Every row comes from one small tree of marks. Brackets hold a mark, then the marks that hang from it, in the order of their numbers. Every link used is in the known rows. Which tree was each row made from?
Known rows
{j487 {j779 {j805 j854}}}: 2.153	1.020	2.315	0.429	-0.255	-1.678	-0.211	-0.384	-1.155	-0.122	-0.411	0.779	-0.551	-1.812	0.538	-1.059	-0.809	0.357	0.812	1.540	0.611	-0.609	1.769
{j178 {j86 j203}}: -0.016	-0.316	1.558	1.846	-0.652	1.687	1.142	0.043	3.993	0.285	0.406	2.309	0.383	-0.550	0.911	-1.140	-0.782	0.046	1.082	-0.091	-1.620	-1.346	0.203
{j779 j487 {j805 {j854 j774}}}: 1.344	-1.615	0.949	-0.945	1.848	0.493	1.634	-0.995	1.100	-0.745	-1.629	-2.382	-0.026	1.630	0.816	-2.629	-1.309	-0.753	-0.319	0.558	0.422	1.171	-0.346
{j315 j805}: -1.314	-1.490	2.157	0.336	-1.612	1.283	0.573	-0.811	-0.565	0.017	-1.378	2.769	-0.548	-2.795	1.147	0.104	-3.788	-0.218	0.879	1.891	-0.083	-0.326	1.261
{j779 j487 {j805 {j854 j86 j774}}}: 0.614	-1.352	-1.293	-0.819	3.159	-0.386	1.525	0.602	1.072	-0.758	-2.761	-3.918	1.001	1.427	1.675	-0.831	-1.668	-1.026	0.003	0.089	0.426	0.991	0.297
{j779 j487 j805}: 0.057	-2.942	2.688	-1.487	1.909	-0.623	0.846	0.010	1.379	-1.044	-1.455	0.345	-0.947	-0.022	1.281	-1.111	-0.814	0.356	-0.439	1.591	1.374	0.398	0.070
{j86 {j203 {j805 j854}}}: 0.622	0.689	0.251	0.478	-0.709	2.584	-0.550	-1.033	-0.321	-0.146	1.410	0.907	-0.515	0.593	0.228	-2.119	2.209	0.675	1.595	0.547	0.067	-1.025	-0.671
{j203 j86 {j805 j854}}: 1.896	1.080	0.203	-0.512	-1.856	1.288	-1.555	-1.999	-3.314	0.207	0.969	-0.391	0.196	-0.910	-0.704	-0.645	4.320	0.133	-1.110	0.766	0.407	0.135	0.413
{j805 {j854 {j774 {j178 j86}}}}: 0.440	1.360	0.514	0.026	-1.749	-0.176	1.125	-0.761	1.575	0.861	0.095	2.248	1.075	1.125	-1.308	-1.397	-0.801	-1.949	0.302	-0.250	-1.009	1.080	-0.646
{j86 {j203 {j774 j854}}}: 0.549	-0.763	-0.608	-0.032	-0.712	1.584	0.097	0.238	1.148	0.058	1.988	-1.110	-1.757	0.519	-0.331	-1.019	0.025	0.963	-1.293	-0.257	-0.132	-0.078	-1.831
{j805 j854}: 0.460	0.359	2.004	0.543	-2.825	1.551	0.238	-0.985	-0.086	-0.323	-0.471	2.111	0.342	-2.101	-0.709	-2.247	-0.873	-0.438	0.543	2.980	-1.281	0.322	-0.792
{j805 {j854 j774}}: 0.149	0.026	1.299	0.288	-1.459	2.509	1.250	-1.362	0.031	-0.009	-0.883	-0.165	0.945	-1.188	-0.135	-2.841	-1.081	-1.074	0.671	1.849	-1.268	0.375	-0.368
{j203 j86 j774 {j805 j854}}: 1.864	0.572	-0.258	-1.453	-1.158	1.850	-2.017	-0.692	-2.698	0.943	1.619	-1.905	-0.620	1.741	-1.184	0.046	5.392	0.573	-3.576	0.393	0.879	0.205	-1.682
{j854 j86 {j774 j178} j805}: -3.341	-0.111	0.193	-0.498	2.069	-2.482	0.242	1.239	-0.935	-0.392	-2.060	-0.038	1.959	-1.558	-0.339	2.343	-2.659	-0.483	1.624	-0.535	0.039	-0.121	1.484
{j487 {j779 j805}}: 0.629	-0.241	2.939	-0.161	1.342	-1.861	-0.075	0.162	-0.609	-0.273	-0.334	1.349	-0.767	-3.125	0.823	-1.074	-0.414	0.267	0.396	1.473	1.145	-1.016	2.881
{j779 j805}: -0.706	-0.180	3.188	-0.917	0.655	-1.044	0.979	-0.555	0.980	0.397	-1.040	1.956	-0.906	-1.831	0.435	-0.813	-0.565	0.048	0.594	1.827	0.180	0.053	0.479
{j805 {j854 j86 j774}}: -1.059	0.579	-1.093	0.832	-0.579	1.452	1.044	-0.079	0.113	-0.308	-2.086	-1.712	2.190	-1.441	-0.030	-1.066	-1.757	-1.609	0.850	0.992	-1.627	0.367	0.121
{j774 {j178 {j86 j203}} {j854 j805}}: 0.855	0.839	0.570	1.480	0.076	-3.486	0.183	0.220	1.610	-0.471	1.264	1.784	-0.347	0.594	-0.049	1.948	-1.663	0.649	1.848	-2.359	-0.132	0.410	1.200
{j86 {j203 {j805 {j854 {j774 j178}}}}}: -0.133	1.079	-1.215	-1.016	0.266	1.506	-0.242	-1.318	-0.501	0.121	1.897	1.471	-0.310	1.820	-1.328	-2.165	2.121	0.054	1.626	-0.991	0.562	-0.607	-0.579
{j203 j86}: -0.273	-0.402	1.467	-0.102	-1.880	1.543	-0.467	-1.061	-0.957	0.068	0.032	1.114	0.434	-3.435	-0.252	-0.282	0.695	0.172	-1.179	1.950	-0.633	-0.640	0.481
{j774 j854}: 0.602	-0.258	1.382	0.574	-2.161	0.014	0.678	-0.966	-0.560	-0.738	-0.120	0.773	-0.859	-2.568	-0.280	-1.427	-0.844	-0.310	0.231	1.952	-0.004	1.033	0.283
{j779 j487 {j805 {j854 j86}}}: 0.721	-1.035	-0.474	-0.803	1.795	-1.238	0.262	0.611	0.660	-1.164	-2.406	-1.863	0.761	0.338	1.289	0.096	-1.738	0.191	0.262	1.268	0.465	0.773	-0.377
{j203 j86 j805}: 0.317	-0.527	1.387	-0.887	-0.768	1.412	-1.102	-1.180	-2.620	0.072	0.657	0.118	-0.153	-1.898	-0.234	0.073	4.028	0.137	-1.478	0.612	0.961	-0.376	0.813
{j805 {j854 {j86 {j203 j774}}}}: -1.253	0.178	-2.073	0.288	-0.344	1.994	-0.427	1.518	1.359	0.256	0.325	-1.298	0.758	0.988	0.462	0.077	-0.692	0.825	-0.531	0.440	-1.670	-0.961	-2.314
{j774 {j178 j86} j854}: 1.094	0.806	0.813	0.810	-2.130	-2.837	0.457	-0.441	1.069	-0.018	1.047	3.000	-0.783	-0.241	-1.528	0.404	-0.386	-0.416	0.325	-0.170	0.267	1.736	0.289
{j203 j86 {j774 j178} j805}: -0.520	-0.322	-0.093	-3.419	-0.187	-0.214	-2.629	-0.457	-2.574	0.837	2.657	1.175	-1.118	1.066	-2.441	1.439	5.900	0.842	-3.315	-0.324	2.130	-0.356	-1.390

Write each row's tree
0.215	-1.080	0.832	-1.865	-0.065	1.659	-1.838	-0.417	-2.402	0.700	1.239	-1.031	-0.932	0.874	-1.065	0.545	5.628	0.621	-4.177	-0.059	1.688	-0.453	-0.880 => {j203 j86 j774 j805}
1.642	-1.305	1.708	-0.947	0.898	-0.423	0.608	-0.520	0.902	-1.162	-0.981	-0.250	-0.863	0.876	0.670	-1.669	-1.284	0.399	-0.122	2.023	0.810	0.876	-0.801 => {j779 j487 {j805 j854}}
-2.042	-0.127	-1.041	0.619	1.190	1.236	-0.534	0.824	-0.232	-0.433	-0.378	0.299	0.694	-0.393	1.114	0.069	1.548	0.579	1.400	-0.223	0.385	-1.777	0.578 => {j854 {j86 {j203 j805}}}
0.791	1.278	-1.362	0.548	2.282	-2.027	0.649	0.839	-0.912	0.233	-1.620	-2.830	1.234	-1.567	1.406	-0.490	-1.539	-1.014	0.725	-0.272	-0.136	-0.409	2.820 => {j487 {j779 {j805 {j854 j86 j774}}}}
-2.334	-1.102	1.252	0.523	2.068	-0.590	0.947	1.000	-0.500	-0.912	-3.658	-2.191	2.283	-2.294	1.309	1.321	-2.441	-0.984	1.319	-0.005	-0.564	-0.337	1.668 => {j854 j86 j774 j805}
1.840	-0.463	0.796	1.491	0.959	-1.226	0.565	1.228	2.222	-0.045	0.812	-1.670	-0.933	2.330	0.843	1.460	-0.263	0.370	-0.982	-2.754	-0.301	0.469	-0.316 => {j178 {j86 {j203 {j774 {j854 j805}}}}}
0.894	-0.643	-0.852	-0.523	0.393	1.508	-0.520	-0.178	-0.561	0.115	2.445	-1.264	-2.542	2.232	-0.200	-0.855	3.785	1.147	-1.661	-1.233	1.435	-0.257	-1.327 => {j86 {j203 {j774 j854} j805}}
-0.053	0.226	-2.985	1.301	0.798	-0.002	-0.007	0.548	-1.245	-0.788	0.003	-1.487	-0.401	-0.198	0.859	0.514	1.806	0.622	1.411	-1.079	0.923	-0.346	0.883 => {j774 {j854 {j86 {j203 j805}}}}
0.730	1.720	-1.721	1.195	1.906	-1.615	-0.318	1.318	0.055	-0.246	-0.138	-1.377	0.634	-1.678	1.591	0.129	-1.561	0.567	1.980	-0.264	-0.302	-1.930	2.118 => {j487 {j779 {j805 {j854 {j86 j203}}}}}
-0.366	0.078	0.224	1.262	0.108	-2.967	0.125	1.033	-1.692	-1.477	-2.004	-1.872	0.969	-2.536	0.974	2.537	-2.189	0.190	1.334	0.387	-0.196	0.966	1.698 => {j774 {j854 j86 j805}}
-1.052	-0.246	1.629	-0.282	-0.560	-0.670	1.205	-0.158	2.234	0.516	-0.138	3.021	0.497	0.340	-1.239	-0.979	-0.689	-1.645	0.042	-0.579	-0.449	0.493	0.295 => {j854 {j774 {j178 j86}}}
0.894	1.541	0.488	-1.137	-1.293	-1.157	-1.428	-0.139	0.070	1.065	1.703	2.412	-0.599	4.505	-2.421	0.310	4.110	-0.333	-2.012	-0.809	1.538	0.858	-2.273 => {j203 {j774 {j178 j86}} {j805 j854}}
0.627	1.820	-0.468	0.354	-0.939	0.003	-0.732	-0.652	0.968	0.394	2.179	3.259	-0.314	2.710	-0.949	-0.574	2.565	0.204	1.571	-1.311	0.155	-0.416	-0.674 => {j774 {j178 {j86 {j203 {j805 j854}}}}}
-2.131	1.678	-1.761	-0.311	-0.799	-0.362	0.393	0.263	-0.557	0.309	-0.674	0.610	1.845	-0.675	-1.474	-0.132	-1.698	-0.899	1.186	0.812	-0.940	0.570	-0.357 => {j805 {j854 j86 {j774 j178}}}
-2.640	-1.146	-0.496	0.974	2.779	0.714	0.851	1.306	1.057	-0.761	-1.870	-2.449	2.290	-1.442	1.910	0.880	-2.743	-0.001	1.983	-1.229	-1.274	-1.636	1.708 => {j854 {j86 j203} j774 j805}
0.257	-0.668	0.454	0.717	-1.492	2.367	1.279	-1.671	-0.601	0.551	-1.433	0.090	0.102	-1.077	1.018	-1.154	-4.296	-1.512	1.147	0.900	-0.975	0.510	1.014 => {j315 {j805 {j854 j774}}}
1.189	0.131	-0.422	-1.704	-0.566	-3.354	-1.788	0.082	-2.696	-0.002	2.089	-1.014	-1.366	-0.207	-2.063	3.615	1.360	1.266	-2.729	-0.868	1.055	1.393	-0.341 => {j203 j86 {j774 j178 {j854 j805}}}
-0.241	-1.174	1.343	0.892	-0.084	1.980	0.321	0.662	3.852	0.657	0.955	0.997	-0.314	1.758	0.494	-0.467	0.205	0.065	-1.476	-0.807	-0.974	-1.367	-1.694 => {j178 {j86 {j203 j774}}}
-1.399	1.506	-1.877	-1.780	-0.406	-1.283	-2.304	1.121	-2.154	0.473	1.066	0.887	0.021	2.607	-2.326	1.664	3.205	0.534	-1.223	0.478	1.258	0.350	-2.274 => {j203 {j774 j178} {j805 {j854 j86}}}
-1.667	0.448	-2.676	0.220	-0.894	-0.579	0.374	0.050	-1.535	0.761	-1.650	0.828	1.019	-0.761	-0.377	1.335	-4.593	-1.163	1.459	-0.038	-0.479	0.582	0.950 => {j315 {j805 {j854 j86 {j774 j178}}}}
-1.252	-1.197	0.645	-1.073	0.961	2.526	-0.891	0.241	0.573	0.398	1.828	0.316	-1.429	1.990	0.192	-1.165	3.920	1.026	-1.391	-0.159	0.957	-1.446	-1.542 => {j86 {j203 j774 j805}}
0.301	-0.999	-1.969	0.084	2.572	-0.112	0.654	0.950	2.010	-0.984	-1.215	-2.280	0.598	1.224	2.133	-0.359	-2.125	0.558	1.177	0.151	-0.043	-0.501	-0.525 => {j779 j487 {j805 {j854 {j86 j203}}}}
-3.412	-0.341	-0.741	-1.019	2.311	-1.743	-1.302	2.770	0.636	-0.003	0.680	0.412	0.441	0.880	-0.358	3.822	-1.205	1.594	0.269	-0.959	0.101	-1.272	-1.145 => {j854 {j86 {j203 {j774 j178}}} j805}
-1.138	-0.414	-1.871	1.245	-0.564	1.437	1.160	-0.144	-1.150	0.514	-2.802	-1.361	1.437	-1.504	1.557	0.606	-4.726	-1.659	1.199	-0.062	-1.245	0.099	1.397 => {j315 {j805 {j854 j86 j774}}}
0.356	-0.891	0.585	0.316	0.712	-0.358	0.108	0.728	0.257	-0.734	1.068	-1.711	-1.502	0.448	0.348	0.912	-0.401	1.411	-0.810	-0.970	0.023	0.191	-0.745 => {j86 {j203 {j774 {j854 j805}}}}
-1.421	0.626	-2.006	0.621	1.302	-3.764	-0.552	1.656	-0.643	-1.380	0.123	0.025	0.338	-1.373	-0.093	3.183	-2.780	1.523	2.584	-1.269	0.009	0.119	1.120 => {j774 j178 {j854 {j86 j203} j805}}
0.881	1.328	-0.907	-2.674	-1.286	0.175	-2.899	-0.688	-3.256	0.901	2.892	0.281	-0.792	2.058	-3.046	1.035	5.432	1.048	-3.365	-0.091	1.548	0.511	-2.119 => {j203 j86 {j774 j178} {j805 j854}}
1.789	0.989	-0.723	1.746	0.360	2.754	1.109	-1.247	1.674	0.603	0.375	-1.018	0.874	3.049	0.616	-2.476	2.443	-1.316	0.755	-2.529	-0.466	-0.367	0.471 => {j178 {j86 {j203 {j805 {j854 j774}}}}}
0.828	0.066	0.036	-0.503	-1.684	-2.343	-0.365	0.135	1.111	0.682	2.007	1.798	-1.481	2.045	-2.311	1.349	1.087	-0.328	-2.346	-1.136	0.785	1.723	-1.549 => {j203 {j774 {j178 j86} j854}}
0.258	-0.286	1.209	1.162	0.428	1.601	0.210	-0.125	2.494	0.239	0.978	1.942	-0.299	1.292	0.872	-1.330	2.480	-0.204	0.910	-1.618	0.014	-1.336	0.616 => {j178 {j86 {j203 j805}}}
-0.924	0.021	-2.679	1.974	-0.810	1.662	0.412	0.313	0.256	0.168	-1.293	0.506	0.770	-1.401	2.118	1.133	-4.643	0.584	2.271	0.139	-1.817	-1.247	0.810 => {j315 {j805 {j854 {j86 j203}}}}
-1.268	0.675	-2.746	1.252	0.263	2.346	1.174	0.146	1.269	0.042	-1.023	-2.135	1.984	-0.763	0.884	-1.621	-2.247	-0.542	1.931	-0.195	-2.326	-0.898	-0.011 => {j805 {j854 {j86 j203} j774}}
1.983	-0.486	-0.900	-0.667	-1.746	0.499	-0.781	-0.602	-1.340	0.523	1.495	-2.453	-1.399	-0.454	-0.963	0.798	2.231	0.653	-3.590	0.041	0.123	0.892	-0.635 => {j203 j86 {j774 j854}}
-0.566	0.249	-1.148	1.299	-1.832	0.370	0.248	-0.002	-1.170	0.112	-2.649	0.925	1.095	-1.968	0.965	1.189	-4.767	-0.425	1.480	1.342	-1.087	0.187	0.884 => {j315 {j805 {j854 j86}}}
1.031	0.628	1.853	0.674	-0.806	-4.857	0.165	0.345	0.174	-0.662	-0.214	2.167	-0.546	-0.043	-1.050	2.301	-1.170	-0.344	0.837	-1.110	0.322	1.974	0.998 => {j774 {j178 j86} {j854 j805}}
1.959	-0.289	-0.995	0.472	0.424	0.580	-0.097	0.277	1.380	0.524	1.838	-1.368	-1.930	4.116	0.095	-0.136	3.942	0.231	-1.930	-3.250	1.261	-0.077	-0.925 => {j178 {j86 {j203 {j774 j854} j805}}}
